Each row comes from the steps of one path. Every step used is in the known rows, and no mark comes twice. Write the path behind each row, first mark first.
Known rows:
K, N: [ 2.12  0.19  4.06 -0.49  0.73  0.21 -1.82  1.49 -4.11  1.32 -0.31  0.75
  1.04  1.44  0.78  1.51  0.62 -1.16  0.95 -1.50]
Z, A, K, F, B: [ 0.82  1.56 -5.19 -2.88  1.22  1.32  1.19 -0.65 -2.51  4.19  0.31 -5.27
  0.02  2.08 -1.89 -1.58 -1.69 -1.01 -1.63  0.46]
H, K, N, B: [ 2.17  1.63  5.55 -2.14 -0.52 -0.23 -3.14  0.52 -2.20 -0.01  1.45 -1.40
  0.61  0.54  0.89  0.46 -1.41  1.02  5.07 -1.71]
V, H, K, N: [ 2.31  0.90  4.71  1.97 -1.02 -0.80 -4.40 -2.00 -1.62 -0.79  2.04 -0.80
  1.70  0.43 -0.57 -0.30  1.04 -0.23  0.31 -1.75]
H, K, F: [ 2.50  1.66  2.12 -0.16 -0.56  0.43 -3.13  1.60  0.09 -0.78 -1.27 -3.53
  0.92 -0.18  0.91 -0.61 -2.53  1.64  2.96 -0.10]
V, H, Z, A, K, F: [ 1.51  1.24 -1.96 -1.25 -0.39 -0.54 -2.61  0.04 -0.38  1.80  2.23 -3.14
  1.64  0.06 -3.76 -1.24  0.72 -2.68 -3.99 -0.39]
N, B, H, K, F: [-1.88  1.66 -1.01 -2.85 -1.40  1.13 -2.23  0.54  2.08  0.40 -0.05 -6.27
 -0.05 -0.51 -0.61 -1.15 -1.21  1.56  4.11 -1.98]
A, K, F, B, H, Z: [ 1.10 -0.33 -5.13 -1.20  0.77  0.56 -3.57 -0.07 -0.18  2.80 -0.55 -4.82
  1.84  0.04 -0.67 -0.34 -1.82 -3.14 -1.05 -1.64]
N, K, F, B, H, Z, A: [-4.59  1.84 -5.14 -2.36  0.44  2.41 -3.40  2.33  0.37  2.38 -0.85 -5.02
  0.51  1.18 -0.92 -1.70 -3.28 -2.01 -3.98  0.24]
A, K, N, B: [ 2.70 -0.04  1.56 -0.89  0.92 -0.08 -2.58 -0.03 -2.13  3.08  1.26  1.13
  0.47  1.30 -0.83  0.91  0.40 -2.43  1.34 -1.86]
F, K, N, B: [-0.86  0.32  1.64 -0.34  0.64  1.19 -5.09  0.74 -0.26  2.05  0.30  0.91
 -0.25  0.53  0.18  0.64 -2.44  0.95  0.19 -3.40]
B, N: [ 0.17 -2.12  2.96 -1.20 -0.77  2.07 -1.53  0.15 -1.16 -1.05  0.12  0.78
 -0.23  1.18  0.04  1.46 -1.43  0.72  3.27 -2.23]
N, B: [-1.42  0.06  1.00 -2.65 -0.61  0.23  0.36  0.45  1.27  1.10  1.84 -0.58
 -1.09  0.15 -0.50 -0.24 -0.47  0.92  4.28 -1.01]
B, F: [-0.91 -1.01  0.31 -0.21  0.24  2.15 -1.31  0.28 -2.00 -1.24 -0.59 -3.01
  0.16 -0.43  0.54  0.27  0.14 -1.04 -0.46 -0.09]
V, H, Z, A: [-0.20  1.27 -1.38 -1.61 -0.93 -0.98 -1.02 -0.83 -0.37  0.34  3.22 -2.34
  1.22 -0.32 -3.38 -0.99  1.30 -1.77 -3.73 -0.31]
A, K, F, B, H: [ 0.53 -0.49 -4.95  0.26  0.82  1.19 -2.80 -1.09 -0.24  3.12 -1.16 -4.36
  1.22  0.74 -0.30 -0.82 -1.45 -2.06 -0.73 -1.76]
N, K, F, B, H, Z: [-4.14  0.75 -3.46 -0.76  0.37  1.98 -5.13  2.37  1.32  1.60 -1.38 -3.48
  0.82  0.52  0.08 -1.14 -3.22 -2.28 -2.77 -0.30]
K, F: [ 1.30  0.26  1.02 -0.15  0.15  1.27 -1.52  3.27 -0.29  1.54 -2.38 -2.46
  0.47  0.61  0.31 -0.10 -1.17  0.18  1.79 -0.27]
H, V: [-1.47  1.92 -0.32 -3.72  0.23 -0.23  3.52 -1.71 -0.37 -0.03  0.00 -3.19
  0.72 -0.17 -1.35  1.87 -0.62  2.32 -1.51  0.81]
Z, A, K, F, B, H: [-0.52  1.88 -7.56 -2.81  0.95  1.85  0.77 -1.21 -1.89  4.07 -0.25 -7.11
  0.40  1.72 -2.32 -1.87 -1.05 -1.15 -3.18  0.03]
B, N, K: [-2.36 -1.55  1.99  0.07 -0.45  3.09 -3.58  0.93  0.40 -0.99 -0.28  2.65
 -0.73  1.59 -0.17  0.82 -2.47  0.11  0.12 -1.12]

Which path is each row?
[ 1.41  0.00  2.99 -1.35 -0.73  1.57 -3.70  0.24 -1.23 -0.41 -0.08 -4.36
  0.89  0.84  1.75 -0.17 -4.42  1.60  6.05 -2.05] -> H, K, F, B, N
[-2.38  1.66 -5.68 -5.56 -0.62  0.25 -0.21 -0.26  1.20  1.94  2.20 -5.42
  0.05 -0.52 -3.10 -0.77 -0.13 -1.39 -0.96 -1.39] -> N, B, H, Z, A, K
[ 0.52 -0.36 -1.26 -2.29 -0.71  0.66 -3.25 -1.19 -1.54  1.85  3.08 -3.57
  1.69  1.01 -2.92 -0.79 -0.90 -2.66 -1.04 -2.23] -> V, H, Z, A, K, F, B, N
[-5.23  1.67 -3.57 -0.84  0.59  2.45 -2.48  0.65  1.09  1.95 -1.92 -4.76
  0.47  1.10 -0.10 -0.47 -3.10  0.04 -3.09  0.12] -> N, K, F, B, H, V
[-3.63 -0.49 -4.87 -1.02 -0.10  0.94 -0.25 -3.35 -0.56  0.91  0.77 -5.19
  0.63  0.28  0.76 -1.00 -0.96 -0.61  0.32 -2.27] -> F, B, H
[-3.73 -2.17  0.31 -0.73 -0.12  2.52 -2.64 -1.67 -0.99  0.38  1.53  0.03
 -0.37  2.10  1.22 -0.02 -3.93 -0.27  2.38 -2.17] -> F, B, N, K
[-3.14 -0.60 -0.35 -1.73 -0.16  2.39 -3.13  0.29  1.10  0.28  0.88 -2.60
 -1.18 -0.64 -0.19 -0.21 -2.17  0.74  1.82 -2.13] -> N, B, F, K
[-0.67  3.34 -4.39 -5.92  0.92  1.00  2.39 -1.86 -3.29  3.86  1.09 -5.82
  0.35  1.84 -3.66  0.26  0.53 -0.37 -3.14 -0.38] -> Z, A, K, N, B, H, V
[-2.87  1.55 -0.80 -2.24  0.47  1.47 -3.58 -0.76  0.12  1.74 -0.35 -2.71
  0.33  0.21 -0.79  1.44 -2.07  1.69 -1.88 -3.56] -> F, K, N, B, H, V
[ 0.88 -0.58  3.63  1.38 -1.61  1.05 -4.99 -2.11 -0.25 -0.63  1.57 -3.35
  1.39  0.83  0.03 -1.04 -1.82  0.96  3.80 -2.72] -> V, H, K, F, B, N
[-2.33  1.70 -2.32 -3.30  0.46  1.37 -4.72  1.02 -0.86  2.15  0.72 -2.94
  0.31  0.30 -1.49  0.32 -2.25 -0.05 -2.99 -3.41] -> F, K, N, B, H, Z, A
[-1.71  0.59 -0.84 -1.93  0.30  1.14 -6.25  1.14  0.18  1.45  0.29 -1.15
  0.66 -0.39 -0.65  0.93 -2.14 -0.28 -1.70 -4.06] -> F, K, N, B, H, Z
[-0.07 -1.78  1.76 -1.62 -0.07  2.68 -2.29  1.35 -1.98  1.75 -0.97 -3.39
  0.55  1.95  1.31  0.21 -3.51  0.54  5.91 -2.79] -> K, F, B, N
[ 0.96  1.63 -1.85 -3.78  1.21  1.70  0.30 -0.14 -4.59  3.47  1.58 -3.72
 -0.19  1.95 -2.18 -0.34  0.26 -1.98 -1.36 -0.19] -> Z, A, K, N, B, F
[-2.79  0.57 -7.97 -3.91  0.27  0.21 -0.30 -3.07 -1.34  1.96  2.02 -6.76
  1.31  0.13 -1.31 -1.30 -1.40 -2.68 -2.62 -1.68] -> F, B, H, Z, A, K
[ 0.23 -0.13  0.72  0.43 -1.10 -1.59 -2.87 -0.69  0.86 -0.58  2.70 -0.27
  1.65 -0.99 -2.14 -0.38  1.38 -2.18 -2.18 -1.17] -> V, H, Z
[-1.71  0.47 -2.00 -1.22 -0.21  0.64 -2.31 -3.23 -2.49  0.43  0.96 -5.92
  1.48  0.57  1.53 -0.60 -1.65 -0.16  1.61 -2.79] -> F, B, H, K, N
